Known rows, with every way that one mark hangs from another
{k_249 k_385 k_696}: [ 16.3  -9.4  -7.7   0.5   2.5  31.5 -12.4  -0.4  -3.4 -48.2  45.5  27.0
  15.5   8.2 -35.9 -18.4  -9.1  -5.7   4.2]
{k_829 {k_799 k_82}}: [ -8.9   7.7   3.3  14.5   0.9 -27.7  -0.2 -20.9  10.7  18.6 -30.0 -10.6
  -2.1 -10.4 -41.4  26.2  13.7   3.1  -1.2]
{k_249 {k_696 {k_799 k_385 k_959}}}: [ -1.2 -23.6 -19.8   1.2  -5.2 -24.8 -22.3  18.4   6.6  -6.1   8.8   0.7
  -2.3  -0.2  16.9 -17.3  -1.6  -3.9  21.0]
{k_49 {k_799 k_82 k_385 k_959}}: [-60.6 -14.8 -16.7 -24.9  -0.9 -54.7 -17.0  -5.6  11.3   6.0 -25.6   6.6
 -12.3 -11.2   3.3  23.0  28.1  13.2  15.4]
{k_539 {k_696 k_249} k_829}: [ 20.1  -9.3  15.0   9.3  10.7  67.1  45.4   2.1  12.6 -30.4  36.3 -21.6
   8.9   1.7   0.5  10.0 -20.7  -4.0 -21.2]
{k_539 {k_696 k_249} {k_829 {k_799 k_385}}}: [ 11.9   0.3  33.1   4.8   5.5  77.9  29.6   1.2 -27.7  -3.3  19.0 -47.5
  -4.9  -9.1  21.6  18.9 -10.9   4.4   5.2]
{k_696 {k_799 k_82 k_385 k_959}}: [-31.2  -2.7 -25.9  11.7  -4.7 -55.3 -14.6  -7.4   8.9  25.4 -32.3 -10.0
 -10.1   7.4   8.3   4.0  14.8  14.7  11.0]
{k_959 k_799}: [-40.3   4.7 -29.2   0.9  -5.8 -16.0  -5.9  12.7  13.1   2.6  -7.4  12.7
  12.7  -5.4 -21.3  -4.8  -5.3 -10.5 -10.7]
{k_49 k_799}: [-25.7   0.0 -13.6 -48.8   1.4  -5.1   2.6  10.3  11.9 -13.8  -4.0  33.4
   3.6 -11.2 -12.4   8.0   0.6  -6.5  -4.1]
{k_249 k_385 {k_696 {k_799 k_82 k_959}}}: [ 17.8  -2.3 -37.9  27.0  -2.4 -39.0 -27.3  -6.7  14.0  -6.5  -5.5  21.2
  -0.4  17.2 -19.9 -29.8  15.1   4.4  -0.9]
{k_829 {k_799 k_385 k_959}}: [-37.1 -24.3 -13.7  -2.8  -3.8 -30.5 -28.6   0.7 -25.6  19.4 -28.0 -18.8
 -11.0 -31.2  17.2  15.3   2.7   2.5  25.4]
{k_696 {k_249 k_385} k_799}: [ 21.8  39.9 -32.2   5.1  -1.3  67.5  -3.0   3.8 -34.8  -6.2  27.3  36.9
   5.0  16.8   1.4 -41.1 -22.4   3.0 -13.4]
{k_539 k_49}: [  5.2  -5.1  32.1 -17.3  -0.9 -11.5  -1.7  -1.1  -8.5  -2.0  10.1   6.8
   7.1   2.7  -5.6  12.6  -7.6  -9.3  -5.8]
{k_249 k_696}: [  3.2 -24.7   8.3  -0.3   3.9   9.6   2.0   5.6  25.2 -36.7  37.1   5.8
  15.2  -2.5 -36.6  -2.0  -8.0 -14.0   0.3]
{k_539 {k_829 {k_799 k_385}}}: [-15.3   1.3  33.6 -20.7  -4.6  15.0   2.0  -3.8 -15.2  15.4 -25.1 -23.9
  -2.3 -32.5  23.8  19.9  -0.2  -8.7  22.2]
{k_829 {k_799 k_82 k_385 k_959}}: [-40.7 -14.9  -5.5  21.3  -2.2 -53.2 -23.0 -18.3  -6.5  27.9 -39.4 -30.3
 -14.9 -24.4  -4.9  25.1  21.8  11.9  22.2]
{k_696 k_249}: [-13.0   2.7  -1.4  10.7   5.3  47.3  14.9   0.8  -3.2 -16.5  37.8  11.2
   9.4  -5.6 -17.6  -4.8 -22.9  -7.8 -11.9]
{k_539 k_829}: [ -6.9  -9.4  18.4 -17.2   0.7   8.3  19.9  -1.0  22.4 -10.8  -6.9   1.7
  10.8 -17.1  -2.1   8.2 -10.1 -17.6  -2.9]
{k_799 k_385}: [-29.8  -9.5   8.4 -15.1   0.6  12.7  -0.5  -0.3  -8.3 -17.0  19.9 -10.2
   5.2  -1.9  -3.3  11.8  -9.3   3.9  15.2]
{k_539 k_696 k_829}: [  7.7 -21.3  15.4  -8.5   8.1  20.8  37.0  -0.2  20.5 -29.6   5.4 -24.3
   9.1   0.7  -5.4  23.0  -9.1  -2.6 -11.6]
{k_799 k_82 k_385 k_959}: [-51.7 -22.4 -12.0  16.7   0.0 -46.3 -14.4 -15.2  11.5   2.8 -13.4 -21.0
  -5.8  -5.9 -10.3  21.7  15.8  15.1  14.4]

Rows
[ 24.7 -15.2  18.1  -6.9   5.0  15.7  26.0  -2.9   4.2  -4.7 -21.7 -29.1
   0.6 -14.3  -1.2  29.1  -0.7  -3.8  -4.4]	{k_539 k_696 {k_829 k_799}}
[-28.0  -7.3  10.0 -25.0  -0.5 -88.5 -14.8  -5.3  15.7  22.1 -35.6  24.6
 -10.4  -6.3   2.0  20.6  29.2   1.0  -5.8]	{k_539 {k_49 {k_799 k_82 k_959}}}
[ -3.1  23.7 -50.3  35.8  -0.9   3.7 -14.7 -11.1 -14.5  12.5  -2.7  29.0
  -6.4  10.8  -2.6 -33.2   0.8  11.6 -13.0]	{k_696 {k_249 k_385} {k_799 k_82 k_959}}
[ 36.6  16.2 -20.0  -6.0  -2.6  26.4 -16.8   9.0  -9.2 -26.4  28.4  35.4
  11.1  20.7 -16.2 -38.9  -9.1  -2.0   1.2]	{k_249 k_385 {k_696 k_799}}
[ 18.0   6.9  60.8 -22.9  -5.4 -12.0   3.9  -2.7 -13.8  28.9 -32.3  -6.6
  -0.5 -27.5  19.2  17.8   3.4 -21.6   2.3]	{k_539 k_49 {k_829 k_799}}
[-22.2   8.8  17.4  10.9  -1.3 -13.6  -9.1 -20.3  -7.5  20.9 -20.0 -27.5
  -6.9  -6.7 -22.0  27.2  16.9  14.7  17.4]	{k_829 {k_799 k_82 k_385}}
[ 16.5   3.3   5.8  -9.4  -2.6  16.2  -8.6  14.2   5.0 -13.6  28.6  -2.4
   5.7  14.1   2.6 -12.3  -3.6  -4.9  15.2]	{k_249 {k_696 {k_799 k_385}}}
[ -1.4  28.8  -6.7  -1.2  -1.5  60.5   4.7  10.2 -22.9   2.6  28.9   7.2
   0.3  12.2  19.8 -19.6 -18.6   3.2   1.1]	{k_696 k_249 {k_799 k_385}}
[-22.1   1.9 -32.4  11.4  -3.3  16.9  -8.6  14.9 -20.7  14.9   7.9   1.8
  -7.7  -2.6  38.3 -19.8 -15.8   0.8   5.3]	{k_696 k_249 {k_799 k_385 k_959}}
[ -9.9 -18.4  49.5 -14.3  -8.7 -36.1 -19.0   1.0 -28.9  39.9 -44.0 -23.9
 -12.5 -38.5  54.6  21.8   9.1 -12.5  27.7]	{k_539 k_49 {k_829 {k_799 k_385 k_959}}}
[ -4.9 -13.0  -9.5  21.4  -2.9 -47.1 -18.8  -0.1  24.9   5.3  -3.9 -11.8
  -6.1   8.1   0.1  -5.5  19.7   4.6  13.3]	{k_249 {k_696 {k_799 k_82 k_385 k_959}}}
[-4.5 37.4  6.1 19.4  0.0 34.9 11.6 -7.6 -4.5 15.7 18.5 -4.7 -4.4 20.9
 -1.4 -7.7 -0.2 14.6 -3.0]	{k_696 k_249 {k_799 k_82 k_385}}
[ 19.4 -11.5 -45.6   6.8  -3.9 -16.1 -30.9  12.3  -6.9 -15.9   6.3  34.2
   3.2   5.4  -0.3 -39.4  -4.7  -4.5   5.5]	{k_249 k_385 {k_696 {k_799 k_959}}}
[ 43.9   4.8  11.9 -14.4   1.5  -6.6  11.5  10.1  -9.4   1.7   4.5  -8.9
   1.3  37.0   7.4   8.4  -6.3   6.6 -17.5]	{k_539 k_49 {k_696 k_799}}
[  1.6   9.9  47.4 -62.2  -2.9 -10.3  12.2   9.9   7.5   6.4 -20.6  27.2
   1.8 -17.5  26.1  13.5   7.0 -19.9  -5.8]	{k_539 {k_49 k_799} k_829}
[ -7.9   0.8 -43.8  17.0  -1.3   1.9  -5.3  13.0  -1.0  14.0  -1.9  21.2
  -2.7 -10.0  17.5 -22.9 -19.7  -8.2 -14.3]	{k_696 k_249 {k_799 k_959}}
[ 26.4  11.8   1.9  15.0   0.1 -24.9   3.3  -3.8  38.3  -3.0   6.2   4.0
   6.6  20.7 -37.6 -10.0  11.9  -3.9  -8.7]	{k_249 {k_696 {k_799 k_82}}}
[ 34.3  21.8 -10.8  16.0  -0.4   1.4 -15.0  -9.4  11.2 -14.1  17.7  24.7
   6.5  31.1 -35.6 -27.4  11.0   5.7  -2.6]	{k_249 k_385 {k_696 {k_799 k_82}}}
[  8.9 -26.5  -5.4  23.6   6.3  21.0  18.3   1.7  -0.9   4.4 -11.8 -28.9
  -7.9 -29.3  21.8  13.5  -8.7  -5.6 -10.7]	{k_539 {k_696 k_249} {k_829 {k_799 k_959}}}
[-25.0  -9.6 -32.9  -8.3  -6.2 -32.4 -18.4  12.3  -8.1  15.2 -21.1   3.9
  -7.3  -4.4  30.7  -3.8  -3.9   3.3  17.3]	{k_696 {k_799 k_385 k_959}}
[  7.4 -16.0 -24.4  26.3  -1.6 -63.1 -12.4  -0.3  44.1   3.3 -13.4   5.2
  -1.1   6.9 -22.7 -13.6  14.8  -5.3  -3.4]	{k_249 {k_696 {k_799 k_82 k_959}}}
[-14.6 -25.0  -7.9  -3.1  -4.5 -38.8  -3.9  -1.2   7.3  20.3 -57.1  -5.4
  -4.9 -50.7  18.0  11.8   1.7 -20.2   8.3]	{k_539 {k_829 {k_799 k_959}}}
[ 22.9   7.1 -16.0  11.9   6.2 -19.3  20.7  -7.5  23.2  -2.4  -8.8 -22.6
  -0.2  37.5 -30.3  14.2   8.6  21.4 -22.0]	{k_539 {k_696 {k_799 k_82}}}
[-14.5  18.3  71.4 -47.8  -2.7 -22.6  12.8  -8.3  10.1  17.6 -21.1  -1.6
  -6.8  -0.3  23.5  29.1  29.6  -0.7   9.2]	{k_539 {k_49 {k_799 k_82 k_385}} k_829}
[ 17.2  49.0 -22.9  25.1   1.3  41.4   0.5 -13.6 -17.8   3.6  17.1  25.7
   2.0  28.2 -19.4 -33.9  -3.3  14.5 -16.2]	{k_696 {k_249 k_385} {k_799 k_82}}
[ 45.6  10.7  41.6   3.8   7.5  77.0  26.7  -1.4 -34.0 -24.5  44.7  -2.6
   6.2  20.3  19.6  -7.0 -17.0   3.6 -16.6]	{k_539 k_49 {k_696 {k_249 k_385}} k_829}
[ 36.8  -4.5  60.2   3.1   8.6  54.8  42.0   2.2  -4.5 -15.2  35.7 -20.4
   6.1   8.7  18.0  13.4 -16.1  -6.6 -22.2]	{k_539 k_49 {k_696 k_249} k_829}
[ 42.6  22.7 -35.1  12.5   6.6  76.9  13.2   7.2 -32.9 -23.0  41.1  10.3
   2.6  35.9  -2.9 -27.6 -21.8  18.2 -21.4]	{k_539 {k_696 {k_249 k_385} k_799}}
